Known rows, with every way that one mark hangs from another:
k978(k263): -10.0  12.8  4.5  3.3  34.9  -0.3  -0.5  -22.8  10.8  7.7  15.6  0.3  33.6  -11.6  50.4  -20.3  21.5  23.1  10.1  -40.2  6.7  60.5  34.9  -5.7
k532(k50(k263(k253 k978)) k335): -15.9  -7.5  -14.8  31.0  -2.8  0.1  -1.2  -61.6  3.9  15.0  -1.0  -19.9  19.3  15.3  22.5  -7.5  36.2  -24.9  29.9  -11.1  -7.4  0.2  40.6  22.4
k263(k253(k682(k258)) k978): -36.2  -37.2  21.6  -16.6  16.9  17.7  -29.4  -40.7  24.5  12.0  50.9  2.4  49.3  -17.3  48.3  9.5  47.8  -13.4  27.2  -5.1  -1.2  8.6  43.7  -8.2
k258(k682): -28.5  -4.5  -3.8  -20.6  6.6  -10.8  -1.7  -48.6  13.3  5.2  3.9  0.7  29.5  3.3  22.0  -37.2  46.5  24.8  3.9  -56.3  15.6  19.4  60.3  -28.8
k335(k532(k50(k263(k253 k978))) k855): -25.2  -22.7  -32.1  27.9  -39.2  21.1  10.4  -20.7  4.4  -3.1  -29.2  -30.1  2.5  -1.7  27.3  -23.5  13.7  -11.2  26.3  -33.7  5.4  30.2  15.3  -22.5
k253(k682): -19.7  13.2  -20.8  -22.9  32.5  -5.5  -6.0  -21.0  12.9  15.7  21.2  3.9  44.0  4.1  40.1  -10.7  26.2  18.5  3.2  -50.3  13.7  61.4  54.9  -20.1
k532(k50(k263) k335): -3.2  21.3  -34.7  32.4  -3.7  -23.4  14.1  -55.6  -7.5  23.1  -19.7  -14.7  10.4  30.2  17.7  -18.6  20.8  -2.2  23.0  -39.2  3.8  29.6  47.7  10.1
k420(k258): -19.3  -10.9  -32.5  -12.3  1.4  -6.9  1.7  -33.3  -6.0  6.2  14.5  9.3  8.3  18.1  29.1  -24.1  25.3  18.6  9.9  -32.4  -1.4  57.6  50.5  -23.2
k395(k682): -28.3  1.3  -4.7  -1.9  24.0  -6.2  17.5  -43.5  14.3  15.6  17.3  -5.7  22.9  -6.0  32.4  -37.8  20.2  20.6  -7.0  -46.2  7.1  26.0  59.4  -10.6
k50(k263(k253(k682) k978) k532(k335(k855))): -0.2  -12.8  -38.8  22.8  -31.8  25.4  -16.4  -33.4  22.5  7.1  -6.2  -35.1  23.0  8.4  38.4  -4.0  5.6  -46.1  28.4  -0.5  -23.3  -3.2  44.7  1.9
k855(k335(k532(k50(k263)))): -14.3  9.1  -8.0  24.7  -10.1  -19.8  21.1  -15.4  -6.4  19.6  -2.9  -10.6  9.6  1.9  29.9  -27.3  22.3  22.7  24.3  -33.8  -0.3  41.6  53.1  -44.8
k50(k263(k253 k978) k532): -18.6  -1.8  -15.9  22.5  0.6  54.9  -6.7  -30.8  26.5  3.8  15.4  -33.0  18.2  -22.3  37.4  -15.6  10.3  -31.1  13.2  10.9  -27.1  -10.9  45.3  0.9
k682(k395): -35.9  20.0  24.4  -17.7  7.1  -0.8  6.7  -35.5  -7.2  28.2  18.4  -3.3  21.4  -21.6  32.9  -36.8  19.7  28.1  26.3  -26.4  9.1  52.9  37.0  -31.9
k978(k263(k253(k682))): -12.7  -6.7  4.0  -9.9  38.4  12.2  -20.5  -25.7  20.6  0.1  30.5  -1.1  56.0  -17.2  55.6  -3.3  26.7  7.1  18.5  -29.5  3.7  62.0  33.4  -6.9
k698(k532(k335)): -19.9  19.8  -25.0  1.9  14.2  0.8  -1.6  -12.2  -4.0  27.7  13.8  8.0  27.0  1.6  20.5  3.0  50.5  4.9  9.2  -30.0  22.8  40.5  36.6  1.9
k532(k50(k263) k335(k855)): 0.2  14.7  -50.9  40.8  -29.6  -34.0  17.6  -51.6  -9.0  16.9  -39.1  -19.3  5.8  37.5  18.2  -19.2  15.7  -7.9  28.1  -46.3  14.0  38.6  38.5  4.5
k395(k682(k253 k258)): -33.3  -14.7  2.4  10.8  6.2  -39.2  8.5  -45.6  0.8  12.3  32.2  -7.2  27.3  -6.8  41.1  -22.4  13.0  27.9  22.7  -37.0  4.4  3.4  56.6  -44.7
k50(k263(k253) k532(k335)): -2.5  10.3  -35.0  31.2  -13.3  26.5  0.1  -35.1  14.7  19.1  -1.1  -26.5  16.8  2.2  26.1  -13.3  3.7  -24.8  18.4  -1.5  -21.4  4.1  50.2  1.6
k263(k253(k682(k258 k395)) k978): -40.0  -33.8  42.9  -27.0  2.2  16.0  -31.1  -47.8  13.3  17.6  50.0  -2.2  45.3  -26.2  50.1  -0.1  39.9  -9.0  45.5  1.0  -4.6  14.8  37.4  -21.5
k335(k532(k50(k263(k253(k682(k258))))) k855): -13.0  -15.5  -41.4  20.3  -50.1  -1.1  5.7  -24.1  -3.2  5.2  -34.5  -22.5  8.3  11.6  31.7  -14.2  1.4  -0.4  39.7  -53.8  12.7  53.5  21.9  -41.8
k682(k253 k258): -35.7  -6.4  0.5  14.1  7.0  -40.1  -2.3  -26.3  -6.7  14.8  38.6  2.4  33.2  -9.1  41.9  -3.1  23.3  30.3  34.7  -24.1  10.8  15.6  42.9  -53.5
k532(k50 k335(k855)): 0.3  8.6  -35.8  15.7  -16.4  -34.3  18.0  -39.4  -9.6  21.8  -11.7  -7.2  22.4  33.6  15.6  -5.9  27.3  -4.2  17.4  -49.7  30.9  46.0  44.0  -5.9
k532(k50): -15.7  22.5  -17.9  -1.4  27.3  -3.7  17.3  -33.7  -1.4  15.8  16.4  -4.4  28.5  4.4  22.3  -12.0  28.3  13.1  3.6  -46.4  24.9  50.8  50.7  -14.1
k698(k532(k50(k263) k335(k855))): -6.0  25.0  -57.4  27.6  -18.3  -9.5  5.1  -27.3  -14.6  16.0  -25.6  -12.0  12.1  20.0  16.0  -0.1  34.4  -9.5  25.9  -42.5  26.4  47.8  27.9  2.5

Rows:
8.7  16.8  -37.1  7.6  -19.5  -0.4  13.8  -11.7  5.4  26.3  3.7  -13.9  21.3  15.3  24.5  -8.1  4.3  -9.8  4.1  -31.3  10.9  31.8  56.0  -20.0 => k50(k532(k335(k855)))
-15.7  0.7  -47.8  28.6  -40.1  2.8  22.8  -15.2  -5.3  3.7  -44.8  -26.5  -4.3  10.4  24.2  -31.8  1.7  7.6  21.5  -57.2  13.9  54.1  21.0  -31.7 => k335(k532(k50(k263)) k855)
-14.8  4.9  1.8  9.3  -1.7  -20.8  22.0  -7.7  -6.6  22.4  14.6  -2.8  20.0  -0.5  27.9  -18.9  29.7  24.9  17.5  -36.0  10.0  46.1  56.6  -51.4 => k855(k335(k532(k50)))
-23.1  -21.6  -7.5  -37.8  -29.6  -18.7  -8.2  -60.7  -14.7  1.5  0.3  1.5  6.4  18.1  23.1  -45.6  28.6  25.7  32.9  -43.4  -4.8  44.0  55.1  -51.1 => k420(k258(k682(k395)))
-20.6  -22.7  -38.2  17.1  -37.2  17.1  2.8  -18.8  6.1  -5.1  -28.9  -30.8  11.2  4.1  31.9  -18.2  10.3  -12.4  29.0  -40.8  5.6  39.6  19.2  -26.8 => k335(k532(k50(k263(k253(k682) k978))) k855)
-19.8  11.5  17.6  -31.5  -5.5  -24.6  -11.9  -41.2  -8.8  33.3  20.1  5.7  33.3  -1.6  47.1  -14.9  12.3  28.7  45.2  -45.3  10.9  64.9  48.5  -48.4 => k253(k682(k258 k395))
-1.6  -1.5  -50.8  29.3  -26.7  -23.6  1.1  -53.7  -0.9  11.5  -27.3  -20.6  23.7  32.8  22.8  -5.1  19.4  -21.0  34.9  -38.8  11.4  39.8  37.2  2.9 => k532(k50(k263(k253(k682))) k335(k855))
-16.0  -3.6  -35.6  9.6  -30.0  1.7  23.5  -5.7  -5.3  7.1  -22.8  -16.8  8.3  7.3  21.7  -21.5  10.1  10.7  12.9  -59.5  27.7  60.4  25.7  -39.9 => k335(k532(k50) k855)
1.1  5.0  -48.0  37.6  -33.9  18.6  3.0  -32.2  13.7  14.6  -16.0  -30.2  13.3  8.1  26.2  -13.3  -1.0  -29.8  22.1  -7.7  -13.4  11.6  42.3  -3.0 => k50(k263(k253) k532(k335(k855)))
-10.2  17.2  -24.3  22.1  -0.4  37.9  3.6  -25.6  18.0  9.7  1.3  -31.5  6.4  -8.8  38.0  -25.6  2.2  -16.3  8.4  -8.2  -24.8  -0.5  51.8  -4.1 => k50(k263(k978) k532)
-12.5  -8.2  28.0  -16.4  14.5  -0.2  -24.1  -39.1  6.8  12.1  30.3  -0.7  49.6  -20.7  60.2  -5.0  18.0  14.0  45.7  -27.0  0.9  63.9  29.9  -25.4 => k978(k263(k253(k682(k258 k395))))
-5.5  2.0  -34.0  20.9  -37.4  -25.1  -0.2  -60.0  -9.6  16.6  -28.0  -24.9  20.8  25.7  23.1  -13.1  13.4  -16.6  49.2  -33.3  8.0  44.8  32.7  -8.1 => k532(k50(k263(k253(k682(k395)))) k335(k855))
-24.0  -14.4  8.3  24.5  -8.9  -2.0  9.3  -20.3  3.0  12.9  11.9  -14.6  16.5  -10.0  33.1  -19.1  34.6  4.2  29.1  -11.2  -9.0  17.7  47.0  -35.4 => k855(k335(k532(k50(k263(k253 k978)))))
-19.6  -4.0  -3.0  24.9  -9.5  -9.7  14.6  -18.2  -1.3  16.2  6.3  -12.0  17.1  -6.4  29.0  -21.2  27.6  13.2  27.5  -21.1  -2.3  34.5  49.0  -42.1 => k855(k335(k532(k50(k263(k253)))))
2.1  -5.3  -42.7  32.1  -40.0  -34.6  -1.8  -61.6  -5.9  18.7  -26.7  -15.8  19.2  36.5  25.4  1.0  17.0  -17.6  46.9  -40.1  12.2  36.5  38.8  -4.7 => k532(k50(k263(k253(k682(k258)))) k335(k855))
-44.4  -9.7  18.2  -25.7  -5.8  -29.2  -8.2  -48.7  -6.3  -1.8  18.0  -14.5  35.8  -14.1  27.2  -42.6  33.4  32.6  36.3  -37.1  6.8  9.3  47.7  -67.1 => k258(k682(k253 k395))
2.0  6.6  -38.9  36.5  -35.1  12.8  4.1  -30.1  11.9  14.4  -21.0  -33.8  0.4  14.5  33.2  -20.8  0.5  -29.8  20.0  -12.0  -20.5  -4.5  46.6  3.5 => k50(k263(k978) k532(k335(k855)))
-22.9  -1.7  -19.3  10.7  16.9  16.9  -6.8  -51.2  11.7  0.7  8.7  -21.5  29.9  -0.8  32.9  -9.2  29.5  -15.7  22.6  -22.2  -2.7  23.6  41.7  3.3 => k532(k50(k263(k253(k682) k978)))
-20.6  10.4  -27.6  18.7  -7.3  14.6  19.2  -20.0  -3.1  10.9  -20.5  -20.1  1.9  1.9  23.8  -31.3  8.1  15.0  15.3  -47.9  1.0  42.1  33.1  -25.3 => k335(k532(k50(k263)))
6.2  29.5  -43.0  31.5  -14.9  9.2  10.4  -30.0  6.4  24.4  -15.3  -25.3  5.6  15.1  27.3  -23.4  -5.3  -10.3  13.5  -21.4  -18.2  13.9  57.0  -2.8 => k50(k263 k532(k335))
-5.0  5.0  -10.8  15.9  -24.5  -25.9  -5.5  -70.6  -14.0  29.6  -8.3  -14.7  21.1  22.1  26.5  -7.0  16.1  -8.4  56.9  -28.4  -0.9  32.4  42.9  -9.3 => k532(k50(k263(k253(k682(k258 k395)))) k335)
-26.0  2.0  -2.0  2.0  6.3  16.2  -8.1  -56.3  3.3  4.9  7.9  -25.6  27.3  -8.3  34.9  -17.3  23.2  -12.2  37.3  -17.6  -4.8  28.5  36.9  -7.1 => k532(k50(k263(k253(k682(k395)) k978)))
-9.6  18.6  -23.8  1.8  -7.4  37.0  -9.3  -31.7  12.3  11.5  6.2  -32.4  26.3  -15.8  38.9  -19.5  -9.2  -14.5  28.5  -9.5  -20.8  31.9  48.2  -26.1 => k50(k263(k253(k682(k395))) k532)
-18.5  -2.4  2.8  24.3  -9.6  -12.3  16.1  -17.5  -2.0  16.0  2.9  -14.3  8.8  -2.0  34.0  -25.6  28.6  12.8  25.8  -23.8  -7.1  24.5  51.0  -37.7 => k855(k335(k532(k50(k263(k978)))))
